What can hang from each mark:
sulofu: fena fezu sizu
sizu: bulu sulofu
fena: bulu sulofu
beva: sulofu
fezu: bulu sulofu
bulu: fena fezu sizu

Known rows, with every way that one mark hangs from another:
[sulofu fezu]: [  1   8   4  -6   6   8  11   2 -13  -4   7   6  21  -3   5   4   6  -7
  17]
[bulu fena]: [ -5  -8   1 -15   1   3   5  13   6   9  -1  -7 -19   1   2   6   0  -9
 -59]
[beva sulofu]: [ -3  10  -7 -13  -7  10   2  -2   3  10   0  -3 -27   0   0  -6   6   0
  20]
[sizu [bulu fezu] sulofu]: [  5 -12  -1  15   7  21  -8 -10  16  18   3 -12 -12 -10   7 -12   0  16
  11]
[beva [sulofu fezu sizu]]: [ -1  20  -9 -12 -14   2  14  -5  -1  -2  -2  -2   8  -4  10 -11   4  -2
  35]
[fena [bulu fezu]]: [  3  -9   2  32   5   3  -9  12  17  20   7  -7 -30  -7  -4   5  -1   1
 -42]
[fena bulu]: [  2  -4   0  16   5   0   2  23   7   9   7   5 -17   0 -10   1  -5  -4
 -24]
[beva [sulofu [fena [bulu sizu]] fezu]]: [ -1   7 -13 -19 -15 -27  -6  -6 -18  -1  17  33   7  -5   1 -16   3  -3
  24]
[fezu [sulofu [sizu [bulu fena]]]]: [  1 -15   0  -4   3  24   2  21   8   5 -25 -21 -28  19  -2  13  -1  12
   4]
[fezu [bulu sizu] sulofu]: [ -1  -3  17 -11  25  36  -1   5 -14  -7  -1   1 -32  16 -19  26  -4  -3
  -9]
[fena [sulofu [fezu bulu] sizu]]: [  2  17  14  24  19  17  15  -7   1 -18  -7 -22  43  -9  -2  10  -7 -17
  -8]
[sizu bulu [sulofu fezu]]: [  5   1  -4  -7   6  16   9  -1  -7   3  11  10  26  -9   6 -18  -3   7
  39]
[beva [sulofu fena [fezu [bulu sizu]]]]: [ -5  14  -5 -31  -8 -13  -1 -23 -23  -8  15  19  16  -4  -4  -9   2  -7
  17]
[beva [sulofu [sizu [bulu fena]]]]: [ -2   1 -17 -21 -17   8   6   1  12  12 -14 -15 -22   1   9 -16  -1   5
  12]
[fezu [sulofu [fena bulu]]]: [  0 -14   6  12   4  -6 -13  19  -3   0  -5   3 -20  18 -20  16   2   8
  -6]
[bulu [fezu sulofu] sizu]: [  2 -16  12   8  14  24 -21  -5   2   9  -5   4 -54   8   8  22  11  11
  15]
[beva [sulofu fena fezu]]: [ -4  11 -10 -21 -15 -18  -2 -15 -15  -2   8  12  15  -3   1 -11   9  -1
  31]
[sizu [sulofu fena]]: [ -1   2   7  11   1 -19  -4  -8   5 -10  10   9  18  -1  -5  -7  -1   7
   2]
[sulofu [fena [bulu sizu]] fezu]: [  2  -4  -2  -4  -4 -34  -7   0 -21 -13  18  39  31  -1  -1  -5  -1  -4
  10]
[fezu sulofu]: [  0  -7  10   3  13  27  -3  18  -1   3 -11 -10 -33  17 -11  23   7   6
  13]

Rows:
[ -2  -3 -10  -2 -14 -23 -19 -11   2  10   9  16 -27  -4   0 -11   4   5
   4] | [beva [sulofu [fena [bulu fezu sizu]]]]
[ -1  13 -13  -3 -23 -31   3  -4  -4  -5   4  11  21  -4   1 -17  -1   0
  19] | [beva [sulofu [fena bulu] fezu sizu]]
[ -1   8 -18 -28 -18   5  13  -2  -2   8  -6  -5   4  -5  14 -18   0   0
  21] | [beva [sulofu fezu [sizu [bulu fena]]]]
[ -3  15 -11 -12 -22 -24   4 -15  -6  -9  -2   4  25  -1   7 -13   5   3
  38] | [beva [sulofu fena fezu sizu]]
[ -2   7 -12   4 -22 -28  -3  -2  10  -1  -4   1  -3   2  -3 -14  -2   6
   9] | [beva [sulofu [fena bulu] sizu]]
[  0   9   6   5   1 -21   3 -11  -9 -14  19  19  43  -7   0  -9   1   1
  11] | [sizu [sulofu fena fezu]]
[  0 -17  10  21   5   5 -22  -7   9  11  -9 -18 -32   9  -4  22  12  14
 -10] | [bulu [fezu [sulofu fena]]]
[ -1   4  17   9  17  32   9   9   3  -8 -15 -29 -15  16 -21  26  -7   1
 -21] | [fezu bulu [sulofu sizu]]
[  1 -14  -6 -14   8  18   1   7  -2  11  -7 -11   6  -6   7  -3  -3  -7
 -16] | [sizu [bulu [fena [sulofu fezu]]]]
[  0  18   9   2   6  10  23  -6  -6 -17  -1 -14  40  -2  -1   5  -7  -9
  -7] | [sulofu [fezu bulu] sizu]
[  4  -1   3  12   9  -5  -2  16   3   0  19  34 -16  -5  -3  -7  -9  -2
  -7] | [fena [bulu [sizu sulofu]]]
[  2   8   7  -9  11   4   4  -5 -12 -13  18  37  11  -5  12  -6   0  -2
  36] | [bulu [sizu [sulofu fezu]]]
[  1 -19  -5 -10   9  20  -2   9   7  14 -13 -17 -11  -2   4  -2  -3  -4
 -23] | [sizu [bulu [fena sulofu]]]
[  4 -12   2  20   7   1 -14   7   9  14  10  15 -37  -6   3   4  -1   1
 -22] | [fena [bulu fezu sizu]]
[ -4   8   7 -21  10  11  18   0 -16  -1  13  -3  21  -7  -5   7  -5 -19
 -56] | [sulofu [fezu [bulu fena]]]
[  1 -16   6   4   5  -7 -17  17  -8  -4  -2  17 -25  18 -15  16   2   8
   7] | [fezu [sulofu [fena [bulu sizu]]]]
[  2  -9   0  36 -12 -35 -11  -4  21  -4  -8 -11   8   2   0   0  -4  11
 -23] | [sulofu [fena [bulu fezu]] sizu]
[ -5  21  -6 -23 -10   4  20  -7  -4   0   3  -9   9  -7   2  -8  -4 -12
 -22] | [beva [sulofu [fezu [bulu fena]] sizu]]
[ -2 -13   9  22  11  10 -12  -5  22  20  -6 -29 -26 -13   8  15   4 -12
 -83] | [bulu [fena sulofu] fezu]
[  0   6   1   4 -11 -30   6 -12  -7 -24  -6   1  55   4   8  -2   2   4
  28] | [sulofu fena fezu sizu]
[  2 -13  -7   3 -12 -18  -5  -9   9 -11 -21 -15  23  11   4  -8  -2  18
  36] | [sulofu fena [sizu bulu]]
[  6   5   3  19  11  17   7  -2   3 -10 -15 -18  37  -7   9   0  -3  -5
  35] | [fena [sulofu fezu [sizu bulu]]]
[ -3  -2   5  10   6   3   6   9  17  -1 -14 -22  -1  -3   6   9  -4 -14
 -56] | [bulu [fena [sulofu sizu]]]
